Each row comes from the steps of one walk. Every step used is in the known rows, and no mark comes twice. Write the walk behind each row, first mark first.
(in the rows, 100 means zero)
Known rows:
Z H A K S: |  87 |  95 |  78 |  89 | 134 |  90 | 117 |  63 |  97 |  92 |  82 |  71 | 100 | 113 |  89 | 146 | 110 |  92 |  52 |
Z K S: | 116 |  83 |  74 |  89 | 110 |  90 | 116 | 108 |  91 | 102 |  91 |  76 | 108 |  99 |  91 |  81 | 110 |  99 |  74 |
Z B: |  95 |  87 |  95 | 101 | 108 | 102 |  99 |  99 |  97 | 109 | 118 |  86 |  87 | 110 | 102 |  91 |  98 | 103 |  78 |
K Z B: |  99 | 100 |  77 |  93 | 112 | 100 |  93 |  77 | 118 | 109 | 102 |  93 |  78 | 121 |  99 |  94 |  88 | 112 | 104 |
A H: |  89 | 103 | 121 | 110 | 112 |  95 |  92 | 102 |  99 |  97 | 101 |  98 | 103 | 106 | 100 |  96 |  94 | 116 | 123 |
S H Z B: |  78 |  84 |  82 |  92 | 110 |  86 | 109 | 118 |  67 | 104 | 106 |  87 |  83 | 107 | 102 | 116 | 123 |  79 |  54 |
K S H: |  96 | 100 |  87 | 107 | 111 |  87 | 116 | 127 |  76 |  95 |  96 |  77 | 121 |  92 |  92 | 109 | 114 |  81 |  51 |
B Z K S H A: |  90 |  92 |  65 |  92 | 123 |  56 | 123 |  65 |  70 | 104 |  60 |  76 | 109 |  89 |  77 |  88 | 129 |  83 |  61 |
Z B A K: |  90 |  89 |  89 |  89 | 119 | 102 | 115 |  79 |  96 | 105 |  96 |  81 |  79 | 109 |  97 |  56 | 121 |  89 |  88 |
K S H Z B A: |  62 |  88 |  69 | 112 | 138 |  87 | 120 | 133 |  61 |  91 |  94 |  82 | 109 |  95 |  92 |  90 | 140 |  63 |  22 |
S H A K: |  92 | 100 |  83 |  81 | 110 |  70 | 121 |  68 |  71 | 106 |  79 |  85 |  83 | 100 |  94 | 115 | 121 |  82 |  96 |
H Z: |  90 |  96 |  90 |  93 | 111 |  96 | 104 | 105 |  88 |  94 |  91 | 109 |  95 | 102 | 101 | 120 | 117 |  92 |  89 |
K Z H A: |  77 | 111 |  76 |  96 | 116 |  89 |  87 |  46 | 126 |  98 |  78 | 103 |  83 | 117 |  93 | 149 |  81 | 105 | 106 |
S K Z B A H: |  54 | 107 |  73 | 106 | 124 |  78 |  76 |  86 | 123 |  98 | 108 | 117 |  79 | 120 |  89 |  65 |  93 | 114 | 140 |
S K: |  84 | 101 |  75 |  92 |  91 |  81 |  89 | 106 | 105 |  98 | 116 | 118 |  94 | 101 |  94 | 106 |  99 | 100 | 111 |
Z B A: |  76 |  91 |  93 | 112 | 116 | 103 | 100 |  99 |  98 | 104 | 106 |  97 |  92 | 100 |  98 |  62 | 110 |  88 |  81 |
Z K S H A: |  93 |  86 |  60 |  93 | 118 |  61 | 122 |  94 |  64 | 106 |  80 |  76 | 105 |  91 |  88 | 103 | 118 |  81 |  64 |
Z H A K: |  86 |  95 |  92 |  81 | 114 |  89 | 108 |  45 | 104 | 100 |  83 |  86 |  79 | 114 |  95 | 144 | 103 |  95 |  87 |
B Z K: | 109 |  88 |  93 |  80 |  95 |  85 | 107 |  62 | 104 | 107 |  71 |  93 |  92 | 100 |  87 |  63 | 113 | 102 | 108 |
Z H A: |  73 |  98 |  95 | 103 | 110 |  91 |  92 |  67 | 105 |  97 |  94 |  98 |  92 | 107 |  97 | 148 |  91 |  95 |  81 |
Z B A K S: |  91 |  89 |  75 |  98 | 139 | 103 | 124 |  94 |  90 |  98 |  96 |  68 |  99 | 107 |  91 |  59 | 127 |  86 |  50 |
H A K Z: | 102 | 113 |  66 |  76 | 126 |  82 | 110 |  34 | 110 | 103 |  67 |  99 |  73 | 116 |  92 | 113 | 102 | 107 | 136 |
K S H A: |  80 | 104 |  74 | 112 | 127 |  71 | 115 | 101 |  66 |  96 |  88 |  83 | 116 |  88 |  90 | 123 | 114 |  80 |  53 |
Z K S H: | 109 |  83 |  74 |  87 | 100 |  77 | 122 | 121 |  75 | 105 |  88 |  68 | 108 |  95 |  91 |  87 | 118 |  83 |  60 |

Write each row's walk:
|  84 |  83 |  83 |  94 | 119 | 100 | 103 | 103 |  84 | 102 | 109 |  96 |  83 | 112 | 102 | 112 | 115 |  94 |  67 | -> H Z B
|  96 | 100 |  60 |  76 | 135 |  85 | 108 |  31 | 107 | 111 |  84 |  87 |  61 | 126 |  94 | 102 | 101 | 110 | 111 | -> H A K Z B
|  98 |  94 |  70 |  77 | 125 |  83 | 135 | 115 |  62 |  91 |  76 |  72 | 104 | 104 |  92 | 123 | 142 |  74 |  46 | -> A K S H Z
|  62 | 104 | 106 | 113 | 129 |  92 |  99 | 107 |  88 |  84 |  81 | 117 | 101 | 100 |  97 |  84 | 122 |  93 | 115 | -> B A H Z
|  97 | 101 |  93 |  88 | 111 | 102 | 116 |  81 |  99 |  96 |  78 |  97 |  91 |  99 |  96 |  67 | 123 |  85 | 109 | -> B A K
|  83 | 101 |  97 |  80 | 119 |  84 | 108 |  18 | 111 |  95 |  64 |  88 |  83 | 112 |  83 | 131 | 113 |  96 |  86 | -> B Z H A K
| 104 |  80 |  64 |  83 | 121 |  87 | 121 | 112 |  80 |  96 |  81 |  86 | 103 | 102 |  93 | 101 | 127 |  92 |  63 | -> H Z K S
|  86 |  89 |  75 |  95 | 130 |  89 | 130 | 108 |  71 | 100 |  93 |  58 |  99 | 102 |  89 |  65 | 136 |  70 |  37 | -> Z B A K S H
|  80 |  84 |  78 |  82 | 130 |  99 | 121 |  83 |  83 |  99 |  86 |  91 |  74 | 113 |  98 |  76 | 138 |  80 |  78 | -> H Z B A K
|  68 | 106 |  95 | 114 | 131 |  97 |  88 |  81 | 118 |  99 |  92 | 100 |  84 | 118 |  95 |  57 |  94 | 115 | 129 | -> K Z B A H
|  78 |  84 |  70 | 101 | 129 |  85 | 119 | 132 |  60 |  97 | 105 |  74 | 103 | 105 |  96 | 120 | 129 |  78 |  18 | -> K S H Z B
|  93 |  81 |  66 |  79 | 132 |  85 | 133 | 112 |  59 |  99 |  96 |  59 |  90 | 114 |  93 | 116 | 141 |  76 |  25 | -> A K S H Z B
|  78 | 100 | 108 | 102 | 120 |  91 |  97 | 107 |  87 |  90 |  92 | 108 |  98 | 109 | 101 | 112 | 112 | 108 | 113 | -> A H Z
| 106 |  89 |  79 |  88 | 106 |  72 | 123 |  92 |  80 | 103 |  67 |  70 | 112 |  93 |  79 |  74 | 125 |  85 |  58 | -> B Z K S H
|  75 |  85 |  77 |  80 | 121 |  86 | 125 |  97 |  67 | 101 |  85 |  82 |  74 | 107 |  96 |  81 | 146 |  65 |  63 | -> S H Z B A K
|  81 | 104 |  75 | 104 | 121 | 101 |  96 |  77 | 120 | 102 |  92 | 102 |  82 | 111 |  95 |  65 |  98 |  98 | 105 | -> K Z B A
|  90 | 100 |  60 |  75 | 125 |  71 | 115 |  46 |  88 | 115 |  80 |  77 |  61 | 122 |  93 | 107 | 109 |  94 | 100 | -> S H A K Z B
|  91 |  82 |  96 |  83 | 111 |  81 | 102 |  99 |  86 | 100 |  83 |  97 |  84 | 112 |  98 |  92 | 115 | 109 | 121 | -> A H Z K
|  98 | 101 |  84 |  83 | 120 |  84 | 113 |  54 |  88 | 104 |  83 |  93 |  83 | 106 |  95 | 109 | 112 |  97 | 110 | -> H A K
|  67 | 104 |  51 |  96 | 113 |  83 |  83 |  84 | 124 | 102 | 106 | 120 |  76 | 113 |  90 |  69 |  98 |  98 | 117 | -> S K Z B A
|  82 |  99 |  68 |  88 | 134 |  83 | 137 | 115 |  62 |  86 |  66 |  82 | 106 |  95 |  88 |  94 | 153 |  59 |  49 | -> B A K S H Z
| 112 |  96 |  73 |  71 | 117 | 101 | 109 |  59 | 116 | 111 |  91 |  80 |  64 | 130 |  97 |  87 | 100 | 111 | 109 | -> A K Z B
| 108 |  98 |  83 |  85 | 114 |  87 | 131 | 110 |  74 |  97 |  87 |  64 | 107 | 102 |  91 | 104 | 126 |  81 |  57 | -> A K S H
|  91 | 112 |  59 |  84 |  97 |  80 |  83 |  84 | 126 | 100 |  99 | 123 |  85 | 112 |  90 | 109 |  89 | 109 | 137 | -> S K Z
